In the rows, 128 means zero.
Known rows, with every step that occurs
bigog, vebep, ligin, gaposen, fuvi, gefaf: [134  79 125 125 180 152 127 125 144  85 123 146 203 111 147 139 124  83
  88 161  94  93 107 131 157 151 138  99  57  72 112  88  99 109 148 116
 144 152  99 132  92 134 109 140 169]
kigi, vebep, ligin, fuvi, gefaf, gaposen, tesa: [143 101  71 134 110 142 133 158 118  91 123  93 150 143 149 136 156  98
  77 163 107 134 146 133 137 170 122  86  56  63 134  96 113 126 174 127
 140 111  68 160  78 112 102  97 169]
tesa, dibir, vebep: [125 159 117 162  99 102  88 107 136  98 131 120 197 104 175  86 159 125
 116 151 112 101 156 148 147 170 172 108 117  40 107 128 126 131 139 121
 138 102 112 124 139 106 119 110 187]
ligin, gaposen, fuvi, gefaf, sezoti, kigi: [122 123  80 145 190 156 116 160 130  75 147 116 150 137 150 118 133 132
  53 181 117 106 100  97 142 118 160  68  99  95 132 122 144 108 152 148
 151 144 124 120  25 116 146 111 169]
sezoti, bigog, vebep, ligin, fuvi, gefaf: [163 102 116 100 158 139 109 106 123  79 110 122 171 120 138 106 150  76
  86 123  76 106 147 111 113 171 160 111  80  67 109  84  97 109 146 130
 139 146 129 149  99  98 126 104 183]
fuvi, gefaf, gaposen, sezoti: [106 108  93 136 155 145 113 149  99 134 126  79 157 117 157 100 159 131
  54 169  90 131 172 121 129 141 117  80  72  64 114 129 147 135 139 140
 146 122  58 128 111 103 138 145 119]
gefaf, sezoti, gaposen, tesa, dibir: [147 155  67 179 102 146  89 129 111  86 114  79 176 165 181 109 140 164
  76 129 122 100 125 131 128 142 134 111  93  41  97 111 119 138 114 108
 131 107  97 162  91 101 124  81 171]
gefaf, gaposen, fuvi, vebep, ligin, kigi: [146 126 125 134 158 107  95 118 142 107 142 132 181 100 151 134 134 108
  57 194 105  90 155 116 142 165 110  81  91  68 132 102 134 134 139 151
 144 147  90 130 113 164 100  79 126]
fuvi, gefaf, gaposen, tesa, dibir, vebep: [133 132  98 159  86 130  85 128 125  84  96  81 172 122 151 114 159 116
  93 157 122 116 166 143 133 164 147 102  96  27 100 137 112 134 170 139
 104 109  59 137 106  79 140 136 198]
gefaf, gaposen, tesa, dibir, vebep, ligin, kigi: [146 169 131 144  69 119  65 126 166  86 116  96 185 124 153 119 132 110
  83 152 141  82 165 166 136 179 146  91 125  44 103 107 109 149 127 150
 101 114  73 170  98 122  91 102 193]
kigi, vebep, ligin, gaposen, sezoti, dibir: [103 146 117 145 145 118 158 171 134 112 139 128 169 152 209 104 138 134
  64 143 138  60 100 142 143 172 141  88  98  77 104 111  80 129 108 134
 160 118  95 177  78 146  85 125 141]
bigog, vebep, ligin, gaposen, fuvi: [142  94 118 139 170 134 119 132 153  97 129 152 205 121 169 141 116  92
  96 166  97  92 106 135 159 149 133 101  60  66 121  80 102 120 116 105
 166 129 110 142 103 150  84 112 159]
dibir, vebep, ligin, gaposen: [115 116 126 119 127 123  95 127 156  95 134 126 203  81 156 106 144  98
  89 169 140  90 139 153 163 186 169  76  88  87 114 109 111 120 118 128
 158 113 106 145 121 144  74 109 161]
gaposen, sezoti, gozuz: [100 141  96 133 153 123 106 129 102 129 161  91 172 146 189  89 157 143
  72 148 124  93 164 113 120 152 138 108 108  77 129 118 112 142 122 138
 160 143 107 167 129 138 119 120 130]
sezoti, fuvi, vebep: [142 124 100 165 164  94  92 112 126  89 150 129 190  98 174  97 162 131
  56 154  91 101 148 100 137 170 121 114  86  60 137 131 131 121 128 127
 159 109 120 129 146 119 137  72 151]
dibir, gozuz: [122 127  93 155 129 108 105 140 125 100 156  98 189 118 160  77 167 135
  98 147 111 105 182 137 119 157 173  99 111  87 141 100 126 151 131 124
 201 109 120 132 168 130 125  96 142]
ligin, gaposen: [130 109 102 137 167 119 104 143 129 104 138 124 191 120 146  92 145 140
  89 159 128 123 143 152 154 140 157  87 100  94 136 113 129 142 108 114
 172 114 112 135 100 121  88 110 129]
sezoti, ligin, fuvi: [138 116  79 137 162 121 108 136 134  77 148 124 175 143 174  80 155 147
 106 134 104 123 137 132 142 158 162 100  90  79 121 118 118 151 127 121
 180 130 138 141 105 124  81  70 159]
gaposen, tesa, dibir, vebep, bigog: [131 153 121 148  84 123  92 107 137  74 122  97 205 127 156  91 139 117
 101 145 145  86 148 166 132 194 173 113 108  34 114 122  86 114 123 141
 112 103  85 157  99 117 140  98 214]
bigog, vebep, ligin, gaposen, dibir: [117 119 124 143 171 143 127 142 151 101 126 135 187 126 176 109 141 103
  81 148 122  88 111 146 156 172 148 101  66  67  94  82 104 131 116  94
 154 130  91 156  98 117  73 143 159]
gaposen, dibir, vebep: [100 144 111 167 136 124 105 143 125  91 152  97 174  99 174  78 165 123
  71 157 144 103 141 138 153 191 169 109  82  62 107 122 117 133 148 116
 148 105 100 128 134 133 113 132 191]
dibir, vebep: [120 128 111 144 129 113  98 126 123  96 151 103 191  81 162  85 162 122
  89 165 123 110 160 140 149 180 159 100  97  64 124 125 123 123 132 120
 158  97 112 118 145 131 115 102 171]
vebep, ligin, fuvi: [150 111  98 127 142 127 107 131 136  92 144 136 186 121 156 107 148 100
  96 167  93 125 158 153 148 169 155  93  81  90 138  83 135 137 122 114
 174 119 123 135 134 155  81  72 156]
fuvi, vebep, ligin, gaposen: [136 104 122 122 164  99 107 103 135 104 118 163 215  93 164 118 153 113
  75 173 125  89 148 132 152 173 124  77  92  91 123 107 117 129 122 122
 166 136  97 143 125 134  89  93 124]
dibir, vebep, gozuz: [100 119 130 128 112 117  91 115 121 105 167 116 190  89 155 104 169 106
  95 165 121 100 167 124 143 159 175  96  95  62 145 126 130 125 113 125
 147 117 108 133 162 153 115  72 170]
fuvi, ligin: [152 113 102 135 163 123 121 112 130 109 151 128 188  88 168  79 150 147
  61 168 123 117 158 153 130 156 142  96  95  84 137 112 142 160 122 108
 146 129 100 137 157 121 100  89 120]
gaposen, dibir, vebep, ligin: [108 140 124 152 105 137 114 127 143  95 151 106 180  86 175  96 147  91
  69 160 138  83 136 151 151 219 160  94  72  76  94 100 116 125 136 116
 144 121  98 135 148 161  95 123 189]
bigog, vebep, gozuz: [126 103 131 131 151 123 112 113 114 115 151 136 206 120 156 106 170 101
  99 152  81 103 162 121 132 135 149 114  82  47 144 101 131 139  96 107
 147 122 108 142 154 130 119  73 154]
kigi, vebep, bigog: [118 144 104 135 119 122 157 119 103 104 175 101 191 117 152  75 167 112
  84 147 119 110 135 157 135 179 150 104  93  68 144  99 119 114 105 126
 154  96 115 144  96 127 121  84 144]
ligin, vebep, gozuz: [113 128 103 121 134 118 105 101 110 128 144 149 191 125 144 102 179 104
  95 165 118 117 168 111 151 140 154 103 112  78 155 131 136 135 100 117
 158 126 105 150 142 149 113  77 138]
tesa, dibir, gozuz: [123 156 103 173 102  98  97 119 138  95 140 111 192 138 172  76 164 138
 120 134  97  93 181 145 122 149 184 110 131  56 124 106 128 157 138 121
 184 116 115 131 154 108 124 104 163]
ligin, gaposen, fuvi, gefaf, sezoti, bigog: [125 112  82 131 183 149  93 128 133  72 113  91 141 130 140 128 117 140
  46 167 119 111 106  99 126 128 157  71  85  94 103 125 126 107 145 155
 147 150 113 137  41 101 140 105 156]
ligin, fuvi, vebep, bigog: [131 118 107 117 187  97 116 105 104  86 135 131 198 110 146  95 170 126
  86 170 109 120 171 114 127 169 158 101  87  61 151 110 124 111 151 131
 159 122 108 125  98 113 124  62 148]
gefaf, gaposen, fuvi: [142 106  83 164 141 129 104 148 112 119 156  93 157 124 160 119 135 120
  81 188  94 136 145 131 142 137 124  91  62  65 135 111 148 141 121 125
 173 105  95 114 123 153 108  92 130]
kigi, vebep, ligin, gaposen, sezoti: [ 88 123 112 138 135 119 137 156 131 124 137 126 179 130 183 115 145 126
  67 142 130  77 114 140 160 160 130  82  88  81 126 103 113 124 115 122
 168 119  89 174  79 139  77 116 129]
gaposen, sezoti, vebep, ligin, kigi: [138 153 139 128 164 110 123 129 144 109 155 118 181 104 167 116 143 129
  52 141 114  68 162 156 129 167 135 108 126  96 125  87 100 130  87 149
 125 142 105 195 104 158 111  91 145]

Rows
[138  96  96 152 167 143 125 132 109  84 149 114 185 108 138 111 138 114
  77 173  95 117 138 138 150 157 139 107  73  86 137 108 131 127 151 127
 154 138 119 107 120 145 145 121 170]
gaposen, fuvi, gefaf
[133 109  86 129 117 133 146 143 113 104 144 111 146 116 149 112 170  92
  88 170  81 141 147 130 144 160 141  83  57  67 132  97 137 123 175 129
 157 109  84 133  91 109  89  99 141]
kigi, vebep, ligin, fuvi, gefaf, gaposen
[105 128  93 147 148 131 111 137 128 113 149 109 177 135 192  85 147 157
  65 124 113  83 136 131 136 163 128  98  93  71 105 127 114 146 101 133
 163 137 110 163 117 138 105 107 142]
gaposen, sezoti, ligin
[140 125 123 132 129 126 105 158 156  67 118 115 196 130 183 119 122 115
  72 160 174  65 123 155 135 206 161  84  98  85 104 116  49 129 114 130
 140 113  97 175 102 150  92 111 196]
sezoti, dibir, vebep, ligin, gaposen, tesa
[132 125  74 156 115 117  82 158 131  79  97  84 148 176 150 110 163 144
 115 144 101 125 194 120 108 134 182 104 104  40 131 112 118 158 207 135
 158 125  63 142  98  69 132 114 182]
ligin, fuvi, gefaf, gaposen, tesa, dibir, gozuz
[126 121  99 113 179 105 123  93 127  75 142 137 192 125 172  81 165 144
  92 144 117  97 147 113 126 175 157  98  90  62 125 128 107 116 144 141
 157 145 119 143  86 115 109  55 147]
sezoti, ligin, fuvi, vebep, bigog
[146 149 101 147  92 126 155 135 120 106 186 130 174 125 166  90 171  82
  83 140 113  79 117 129 145 181 135  89 107  85 144  92 123 124  94 134
 157 111 149 153 103 157 110  80 167]
sezoti, kigi, vebep, ligin
[137 129 105 145  94 123 148 124 121 111 161 128 191 105 167  97 160  96
  86 151 107  99 131 159 151 182 125  96  82  79 132  89 123 129 102 112
 165 102 115 146 137 155  96  85 148]
kigi, vebep, ligin
[105 142  85 155 128 132 155 176  85 131 162  84 127 140 164  93 188 119
  57 140 103 100 131  90 126 140 116  85 100  49 136 129 142 122 147 159
 135 119  91 144  55  97 149 139 134]
fuvi, gefaf, gaposen, sezoti, kigi, vebep
[108 135  69 159 176 140 150 170 123  78 160 115 134 141 160 119 151 135
  61 169 122  94  81  91 151 123 155  72  97  80 138 130 131  97 168 150
 155 131 124 130   4 108 137 107 170]
ligin, gaposen, fuvi, gefaf, sezoti, kigi, vebep
[142 138 110 156  46 123  77 117 152 102 109  97 183 126 175 128 137  97
  96 163 124  94 161 153 134 186 136  89  87  31  96 112 104 135 123 134
 116  98  61 159 132 127  99  96 189]
gefaf, gaposen, tesa, dibir, vebep, ligin
[ 93 132  89 105 135 158 141 108 107 137 120  98 149 132 156  82 166 126
  59 144 123  97 146 108 124 161 130  82  91  63  95 154 112 115 134 166
 119 144  52 171  58 101 131 142 115]
fuvi, gefaf, gaposen, sezoti, ligin, vebep, bigog
[116 137  99 145 101 144 155 158 102 132 163  98 136 128 168 108 171  89
  55 146  97  76 129 104 125 162 109  71  87  64 126 112 134 119 136 163
 129 126  86 152  71 127 131 132 145]
fuvi, gefaf, gaposen, sezoti, kigi, vebep, ligin
[118 117  98 130 138 140 100 134  91 125 121  57 134 130 147 100 148 128
  44 136  99 113 162  99 104 149 127  82  91  69 104 127 134 131 129 164
 134 137  84 146  93  92 149 138 123]
fuvi, gefaf, gaposen, sezoti, bigog
[112 111 101 144 156 151 123 153 136  97 126  95 139 132 166 105 171  96
  91 152  83 108 170 103 111 158 177  99  53  47 103  76 117 136 209 113
 166 130  65 134 120  93 108 143 170]
bigog, vebep, ligin, fuvi, gefaf, gaposen, dibir, gozuz
[122 104  95 152 179 120 106 151 129  92 147 124 182 131 154 118 123 135
  89 176 126 113 116 138 167 133 152  93  84  94 141 109 123 135 123 116
 179 123 119 122  87 153  87 107 150]
ligin, gaposen, fuvi
[123 125 109 112 154 117 117  85 121 137 141 166 181  96 156  95 172 129
  69 169 136 110 166 115 137 133 151 101 109  74 161 136 143 157 121 119
 133 152  85 165 156 134  97  74 118]
fuvi, ligin, vebep, gozuz
[119 128 113 122 178 170 111 116 151  81  93  99 145 125 166 117 134 111
  38 143 120  83 104 108 119 166 163  72  70  71  60  87 107 108 144 133
 122 155  91 162  53  73 122 143 168]
fuvi, gefaf, sezoti, bigog, vebep, ligin, gaposen, dibir
[143 108 114 137 166 106  95 111 158  88 134 154 196 102 175 122 140 118
  60 158 109  74 129 113 154 173 124  81  82  83 129 121 121 115 118 132
 157 131 109 148 117 134  92  79 140]
sezoti, fuvi, vebep, ligin, gaposen
[134 128  85 165  90 125  86 138 128  90 105  77 165 159 150 106 161 136
  97 144 107 108 189 133 107 146 158 101 110  46 115 111 115 157 174 139
 142 123  60 146 120  81 149 130 171]
fuvi, gefaf, gaposen, tesa, dibir, gozuz
[ 84 141 109 116 130 125 135 136 123 131 157 114 167 152 196 117 148 127
  72 134 149  64 120 116 139 154 133  91 110  82 122 114  96 124 128 143
 162 142  97 199  79 146  73 126 126]
kigi, vebep, ligin, gaposen, sezoti, gozuz
[119 102 103 149 206  91 102 131 125  91 126 146 194 113 162 131 139 141
  76 182 126 104 128 107 158 142 129  96  84  71 144 128 123 126 151 121
 173 136 107 120  90 138 112  96 143]
ligin, gaposen, fuvi, vebep
[129 162 114 141 152 101 130 149 121  97 171 107 186 118 141  75 171 144
  79 143 125 110 142 153 154 159 149 113 132  83 148 106 125 147 119 128
 154 108 126 147  91 118 104  95 150]
ligin, kigi, vebep
[ 67 127 139 142 153 128  97 143 141  96 151 114 168 114 164 108 159 122
  84 164 164  88 131 121 157 160 198  90  88  71 125 132 128 132 146 123
 146 129  93 144 104 138  85 113 178]
ligin, gaposen, dibir, vebep, gozuz
[141 148 116 128 159 126 105 123 146  82 164 118 194 126 150  61 146 154
  77 128 130  89 138 152 141 169 152 100 132  99 122 117 117 161  96 139
 148 144 139 156 102 129  89  90 147]
sezoti, ligin, kigi
[122 174 110 128 169 145 154 120 121  84 182  78 148 107 162  92 127 176
  29 150 149  77  79 114 122 138 157  97  90  60 141 108 122 119 142 145
 112 141 109 170  36 124  98  61 128]
gefaf, sezoti, gaposen, fuvi, ligin, kigi, vebep, bigog
[141 138  64 160 137 153  90 139 111  60  93  79 156 167 159 122 147 157
  82 127 110 122 129 113 131 130 163 115  86  44 110 115 121 131 179 118
 119 127  96 155  51  71 130  95 193]
ligin, fuvi, gefaf, sezoti, gaposen, tesa, dibir
[123 121 100 157 176 127 106 130 144 113 154 114 162 101 194  89 129 170
  25 133 103  86 130 122 124 150 129 104  78  64 136 129 136 149 121 130
 134 133  93 162 138 124 112  97 133]
gaposen, sezoti, fuvi, ligin
[134 112  96 137 193  84 101 124 111  95 126 143 190 110 163 105 175 139
  91 171 102 129 171 108 142 151 142 107  90  60 149 124 137 130 162 114
 175 116 112 118 122 111 117  68 146]
ligin, fuvi, vebep
[106 122 116 143 104 163 119 130 128 103 140  84 151  78 163 102 155  78
  57 182 124  99 150 134 141 206 149  74  53  64  83 116 132 124 171 136
 122 123  65 123 133 129 109 155 172]
fuvi, gefaf, gaposen, dibir, vebep, ligin
[111 138 130 142 144 127 105 133 160  81 126 102 155 149 167 101 140 108
  83 108 134  53 129 110 107 175 186  96  99  75  86  78  79 133 128 125
 177 142 112 183 106 112  98 136 165]
sezoti, bigog, vebep, ligin, gaposen, dibir, gozuz
[ 81 144 109 161 120 120 145 160 154  94 163 109 159 139 181  96 164 123
  86 138 153  66 122 135 143 180 179  88  96  86 119  93 105 137 155 114
 194 119  96 166 102 138  77 131 154]
kigi, vebep, ligin, gaposen, dibir, gozuz
[129 110 120 111 173 140 108 127 123  93 101 113 162 133 155 122 144  92
  71 112  81  92 150  92 110 161 150 109  76  54 104  91  95 110 154 144
 131 156 106 162  86 102 136 126 175]
gaposen, sezoti, bigog, vebep, ligin, fuvi, gefaf
[135 140 100 102 162 131 138  78 116 124 138 140 190  90 147  71 163 136
  61 167 149 109 155 141 129 164 153 103 105  80 145 129 126 126 119 126
 130 130  83 159 113 116 108  96 111]
fuvi, ligin, vebep, bigog
[139 100  93 154 154 155 127 135  87  81 155  86 172 120 129 107 143 114
  84 144 105 108 109 110 148 151 140 119  61  82 130 112 121 121 150 121
 145 142 126 117 109 149 132 128 165]
sezoti, gaposen, fuvi, gefaf
[133 137  80 136 137 126 121 105 125 112 135 140 182 129 171  74 175 131
  92 133 129 106 135 129 150 167 136 104 117  89 113 145 109 139 104 122
 163 125 117 160 114 130  96 101 138]
sezoti, ligin, vebep
